In the rows, 128 means zero.
Known rows, with every step that occurs
sodad > sazano > kila > lipiti: [151 135 144 110  89 154 153 111 129  53 130 159 133 137  78 161 116 150
 151 100 156 128 155 176 143 100 173 118 126  94 182 102 164 136 110 140
  84 139]
fifig > fovo > zozed > lipiti > kila > sazano > sodad: [105 176 148 103 129 124 160 161 110 117 102 155  87 178  65 140 168 174
 129  89 107 163 200 143 139 130 174 136 174 169 161  95 180 151 143 147
  98 134]
dusug > visaned > dipag > fovo > zozed > lipiti > kila: [106 135 109 116 157 103 138 198 118 114 130 237  69 150  95 136 113 182
 101 125 123 149 133 115 138 124 165 117 129 165 102 168 165 122 113 140
 117 105]
tivas > fovo > zozed > lipiti > kila > sazano: [177 143  87 133 153 108 171 136 102 124 112 151 112 196 106 151 150 134
 149  68 148 149 151 121 135 100 157 161 160 158 159 145 152 126 120 177
 110 138]
lipiti > sodad: [117 142 141 131 107 116 154 130 115 107 117 162 170 174  82 104 124 135
  99 124 129 129 127 144 114 155 143 178 135 185 145 102 155 149 109 111
  90 140]
lufat > fifig > fovo > zozed > lipiti > sodad > sazano: [ 88 184 112 131 106 106 160 177 105 131 133 157 130 163  72  96 164 199
 137 115 135 152 202 144 119 173 175 127 130 162 131 109 181 137 109 168
  76  99]
ruga > tivas > fovo > zozed > lipiti: [117 131 127 110 152  87 140 130  77 100  87 139 135 160 120 126 143 133
 176  75 133 113 138 123 127  72 167 169 155 192 165 169 166 115 131 151
 127 110]
visaned > dipag > fovo > zozed > lipiti > kila > sazano: [148 144 122  96 160 113 167 178 127  96 101 211  78 203 102 136 148 174
 139 108 132 152 172 157 168 110 155 166 154 187 111 184 150 131 110 116
 117 136]
kila > sazano > sodad > lipiti > zozed: [175 157 176  79  72 147 165 102 133  71 115 162 125 128  73 132 122 148
 125 102 139 111 184 190 132 112 154 124 147 133 158  95 173 133 120 149
 102 137]
tivas > fovo > zozed > lipiti > sodad > sazano: [183 146  84 133 139 104 167 133  91 119 111 157 128 201 106 143 150 127
 138  79 136 154 149 116 126 122 158 162 160 163 166 136 159 128 126 171
 103 126]
tivas > fovo > zozed > lipiti > kila: [163 136  79 139 167 100 166 143  99 134 107 150 119 199 105 152 148 131
 146  72 151 160 145 110 126 108 158 176 162 158 161 150 148 129 122 175
 113 133]
zozed > fovo: [118 165 139 120 149 104 145 116 103 126 104 156 116 189  67 139 104 158
 172 119 138 144 181 139 133 148 165 153 186 156 136 147 144 140 135 154
 131 134]
ruga > tivas > fovo: [ 98 129 148 116 157  88 145 113  98 101  87 144 141 143 122  99 140 130
 175 100 146 101 131 139 119  76 166 168 139 196 147 170 156 114 124 146
 134 106]
kila > sazano > sodad > lipiti > zozed > fovo: [177 165 174  77  78 147 164  99 129  70 117 163 124 142  58 140 118 158
 138 101 136 115 196 191 137 120 161 124 159 134 154 105 172 136 123 155
 107 142]
sodad > sazano > kila > lipiti > zozed > fovo > tivas: [158 133 151  99 101 148 134 107 126  51 127 165 133 149  65 167 117 159
 160  91 148 123 157 153 139 103 176 131 142 108 186 107 169 140  99 148
  71 144]
visaned > dipag: [135 145 123  96 165 108 171 170 147 114  79 184 101 173 113 113 119 145
 126 143 154 140 164 145 139  99 134 188 140 167 106 164 131 120 110 127
 118  99]
dusug > visaned > dipag > fovo > zozed > lipiti > sodad: [112 140 101 110 143 100 137 195 105 104 133 236  79 151  97 129 115 179
  90 135 114 149 136 117 135 140 161 118 135 175 102 161 169 122 123 130
 119  97]
tivas > ruga: [ 96 140 103 134 164 127 141 120  98 125  92 179  88 147 106 122 149  89
 118 101 143 142 149 135 102 103 138 181 109 130 142 134 140 107 109 180
 110 111]
sodad > sazano > kila: [137 139 161 117  95 156 134  97 134  81 123 168 127 149  81 147 122 143
 153 100 145 127 166 158 139 104 166 116 122 116 176 112 164 133 118 143
  86 134]
tivas > fovo > zozed: [163 143  91 135 166  97 167 126 103 142 114 147 111 191 120 126 157 129
 145  90 150 161 154 101 113 107 143 172 182 170 156 158 155 123 139 170
 134 110]
sazano > kila > lipiti > zozed: [129 107 105 110 126 148 136 137 112  57 132 131 160 138  66 187 142 160
 130  86 182 151 158 164 142  96 165 173 142  95 186 111 161 151 110 124
 103 150]
tivas > fovo: [141 140 100 142 168  96 175 117 118 132 103 153 122 170 122 112 145 122
 145 116 164 148 146 133 113 119 153 168 154 163 136 149 139 121 129 168
 135 114]
fovo > fifig: [111 148 111 141 121 121 132 146 124 106 143 159 144 142 134  91 103 150
 154 114 133 142 185  96 101 116 125 132 185 153 160 127 147 121 140 129
 124  87]
sazano > sodad > lipiti > zozed > fovo: [146 145 155  80 102 129 148 116 118  88  99 163 153 141  40 155 116 150
 126 103 141 150 186 166 112 151 165 178 166 127 170 114 167 159 128 153
 116 133]
dipag > fovo > zozed > lipiti > kila: [112 133 122 131 141 103 141 145  79 114 124 184  93 198  97 149 154 166
 148  82 117 173 153 137 149 152 174 140 180 183 159 158 176 150 139 120
 122 161]
fovi > dusug > visaned > dipag > fovo > zozed: [124 135 104  81 119 133 134 160  93 107 142 195  82 163 128 122 135 143
 105 133 181 154 139 132 116 115 153 155 150 185  99 166 177 121 121 136
 131 131]
visaned > dipag > fovo > zozed: [135 144 119  97 170 102 162 172 122 111 101 206  77 199 116 118 153 167
 136 129 134 166 176 139 151 119 144 177 171 196 111 195 152 129 129 112
 138 111]
dusug > visaned > dipag > fovo: [ 96 139 118 114 156  99 141 180 124 114 129 236  67 134 110 110 113 176
 100 155 129 143 138 124 129 131 158 110 132 170  88 168 162 115 125 134
 134  85]
ruga > tivas > fovo > zozed > lipiti > kila > sazano > sodad: [131 136 141  96 135 109 141 124 100  80  92 143 136 158  94 136 148 148
 178  63 135 103 144 141 139  61 179 168 143 187 165 162 166 127 127 146
 120 128]
dusug > visaned > dipag > fovo > zozed: [106 141 113 111 155  99 137 185 118 119 135 233  61 143 109 115 120 180
 101 141 122 150 143 108 127 125 154 112 146 172  97 174 170 116 131 135
 134  83]
fovi > dusug > visaned > dipag: [121 135 109  82 116 134 140 157 107 107 130 185  96 147 127 118 117 130
 100 145 193 138 132 139 110 107 148 161 128 170  94 149 164 116 110 143
 121 127]
lufat > fifig > fovo > zozed: [ 71 178 110 133 132  98 160 175 113 151 134 147 111 154  84  84 169 198
 145 125 148 161 208 132 110 162 164 136 149 165 124 130 178 133 121 170
 103  85]
fifig > lufat: [ 64 138 148 136 141 136 171 162 111 138 105 158  88 168  95  95 105 110
 108 144 146 124 152 120 102 132 161 178 139 178 173  84 154 112 138 129
  85 114]
dipag > visaned: [110 134 129 127 111  93 141 134 114 111 125 192 116 150 131 114 147 160
 134 122 126 127 187 116 156 119 166 116 135 144 144 168 137 108 129 130
 120  88]
fifig > fovo > tivas > ruga: [ 39 154 137 107 178  96 147 140 112 116  86 179  53 136 103  96 160 137
 128 134 109 153 166 122  99 139 164 165 161 189 140 117 165 119 129 173
 104 102]
fovi > dusug: [125 134 124  94 104 138 145 117  95 110 117 137 126 166 128 121 129 107
 126 125 200 142 140 156 109 117 147 183 150 171 130 128 161 129 117 136
 116 159]

Rows
[153 133 139 100 111 155 130 105 119  50 123 174 122 146  64 170 129 146
 156  84 146 125 158 153 134  96 173 139 127  98 184 112 164 131  92 162
  69 140]	sodad > sazano > kila > lipiti > zozed > fovo > tivas > ruga
[134 136 130 126 114 126 160 148 116  94  95 157 130 164  78 170  98 141
 139  80 145 118 135 169 158 114 175 138 107 131 155  99 143 136  91 152
  66 177]	zozed > lipiti > kila > sazano
[135 140 157 125  81 150 141 109 127  76 133 174 175 170  64 127 129 143
 113 107 129 123 140 160 128 141 158 154 115 158 166  95 164 152 104 114
  72 148]	lipiti > sodad > sazano > kila
[ 44 166 112 120 141  84 155 167 124 130 123 154 102 127  92  76 149 194
 150 148 151 148 187 137 104 172 175 141 141 175 116 128 170 124 113 174
  97  86]	lufat > fifig > fovo > tivas
[165 143 145 115  91 162 134 114 127  55 143 164 152 153  69 158 122 166
 164  84 147 127 180 154 138  99 166 116 145  97 186 105 165 142 104 141
  78 134]	sodad > sazano > kila > lipiti > zozed > fovo > fifig
[110 140 100 110 151  98 137 194 107 111 128 233  62 144 106 133 113 177
 101 135 119 152 144 114 137 129 162 110 140 165 102 167 169 116 130 139
 126  91]	dusug > visaned > dipag > fovo > zozed > lipiti
[159 140 103 110  97 129 133 150  80  96 120 151 135 194  75 178 129 146
 126  63 116 156 160 115 143 123 157 153 161 146 197 109 179 144 131 136
  79 144]	fovo > zozed > lipiti > sodad > sazano > kila
[109 132 120  84 179  90 158 166 134  89  91 213  66 172 122 110 132 162
 141 151 136 154 155 143 145 129 155 184 164 207 102 194 143 121 121 116
 132 111]	visaned > dipag > fovo > tivas
[166 141 155 110  94 156 141 108 124  62 128 161 145 158  61 168 126 159
 156  88 152 126 167 166 143 101 172 123 134  98 182 104 166 143  99 143
  74 146]	sodad > sazano > kila > lipiti > zozed > fovo
[ 77 146 116 148 129 141 144 172 121 114 145 164 119 152 124  76  96 137
 136 129 133 133 188  86  90 121 135 150 177 169 178 101 150 110 147 121
 106  82]	fovo > fifig > lufat
[113 125 137 117 157  93 140 133  88 102  91 144 141 165 108 128 144 138
 176  64 136 108 127 124 128  66 170 177 143 192 165 171 162 123 116 150
 117 124]	ruga > tivas > fovo > zozed > lipiti > kila
[144 134 110 123 128 114 141 163  93 128 107 147 118 196  85 171 120 143
 136  59 127 156 145 103 136 108 152 163 164 148 182 123 165 142 121 149
  84 149]	fovo > zozed > lipiti > kila
[119 140 113 126 127 100 141 143  66 103 127 182 103 201 101 142 157 162
 135  93 108 174 156 139 146 170 170 141 186 193 159 150 182 149 149 110
 125 154]	dipag > fovo > zozed > lipiti > sodad
[109 133 116  97 101 134 132 136  92 113 140 168 105 137 125 120 114 123
 102 135 189 137 124 136 100 119 153 144 136 164 113 128 174 121 119 149
 118 137]	fovi > dusug > visaned
[147 141 109  91 146 123 152 173 116  77 109 215  97 204  92 147 154 174
 132 110 126 164 179 157 167 125 161 171 150 181 127 180 157 137 120 105
 116 129]	visaned > dipag > fovo > zozed > lipiti > sodad > sazano > kila
[ 81 132 138 128 155 104 142 136 100  96 109 151 140 142 131  80 133 134
 176 102 137  99 152 115 104  74 162 167 152 204 162 160 156 106 134 136
 131  87]	ruga > tivas > fovo > fifig > lufat
[129 147 148  88 102 144 147 136 118  85 115 169 149 142  42 139 109 150
 126 107 136 147 201 146 102 150 163 180 174 135 183 104 168 151 136 145
 111 118]	sazano > sodad > lipiti > zozed > fovo > fifig > lufat
[176 139  76 129 139 117 157 130  92 105 120 154 132 198  94 162 157 134
 142  71 143 160 157 121 133 116 164 165 157 152 175 141 160 132 130 167
 108 132]	tivas > fovo > zozed > lipiti > sodad > sazano > kila
[ 99 168 140 115 124 126 149 157  92 112 113 162 106 184  68 140 171 168
 122  91 100 169 197 136 135 143 172 135 169 168 173  96 187 150 141 144
  88 129]	fifig > fovo > zozed > lipiti > sodad > sazano > kila
[112 131 142 113 156  90 141 121  88 107  95 141 133 159 123 108 149 135
 175  82 134 111 137 118 118  67 158 171 160 200 161 176 167 117 132 146
 134 103]	ruga > tivas > fovo > zozed
[126 128 132 107 131 110 130 121  82  75 103 149 154 163  97 138 151 142
 171  64 129 109 142 135 135  74 177 167 137 186 178 162 173 127 122 141
 112 121]	ruga > tivas > fovo > zozed > lipiti > sodad > sazano > kila
[119 146 110 109 167 108 158 176 135  94 113 214  93 178 129  98 137 173
 146 140 136 157 189 143 143 122 140 164 169 191 102 192 139 124 127 104
 144  97]	visaned > dipag > fovo > fifig
[119 142 126 100 172 101 167 165 132 104  93 210  83 184 117 109 143 163
 135 146 143 156 170 163 151 127 151 174 153 193  96 189 141 127 121 109
 138 115]	visaned > dipag > fovo
[ 76 177  98 131 119  98 160 185 100 137 133 150 129 162  73  97 167 197
 132 118 140 160 202 141 119 176 173 141 138 167 127 115 178 138 115 164
  89  99]	lufat > fifig > fovo > zozed > lipiti > sodad
[138 140 126 109 104 133 155 148 123  82  92 155 131 160  64 178 102 146
 139  81 146 123 145 178 160 117 182 145 110 126 158  93 144 145 105 145
  73 177]	zozed > lipiti > kila > sazano > sodad
[ 80 142 112 122 156 114 141 199 125 111 144 242  62 134 113  94 106 176
  99 157 124 141 154 105 117 130 157 112 140 178 100 158 162 106 133 127
 127  71]	dusug > visaned > dipag > fovo > fifig > lufat
[150 142  97 112 121 105 142 159  76 123 102 140 108 188 102 167 120 136
 135  74 123 161 159 102 135 116 148 153 181 148 184 121 171 131 144 149
  98 130]	fovo > zozed > lipiti
[104 176 148 119 124 112 160 160  92 125 105 164 102 187  80 121 163 162
 118  99  92 161 188 131 128 149 165 133 172 181 163  90 184 145 137 146
  84 123]	fifig > fovo > zozed > lipiti > sodad > sazano
[ 69 172 108 137 132 101 159 186 113 146 130 150 120 161  70 104 163 201
 145 108 149 160 198 138 121 159 175 139 131 158 127 123 172 139 105 174
  87 106]	lufat > fifig > fovo > zozed > lipiti > kila
[165 149 112 114  96 116 143 153  79 110 111 153 132 198  88 160 122 139
 122  71 108 149 150 109 135 128 151 151 164 157 186 104 177 139 128 139
  74 138]	fovo > zozed > lipiti > sodad > sazano
[128 137 183 135 123 142 162 122 161 114 122 166 128 165  76 122 116 151
 139  88 153 103 129 161 136  90 150 143 115 152 140 114 144 140  76 141
  76 170]	lipiti > kila > sazano
[133 139 139  70 119 128 138 113 113  77  95 175 129 130  42 158 120 137
 125  99 135 149 177 152 102 146 166 194 160 128 172 124 166 148 122 172
 111 127]	sazano > sodad > lipiti > zozed > fovo > tivas > ruga
[ 96 143 108 119 153 104 134 187 127 107 144 240  73 129 118 101 109 183
 108 150 125 145 152 110 123 128 152 103 143 169  92 170 161 112 129 131
 138  74]	dusug > visaned > dipag > fovo > fifig
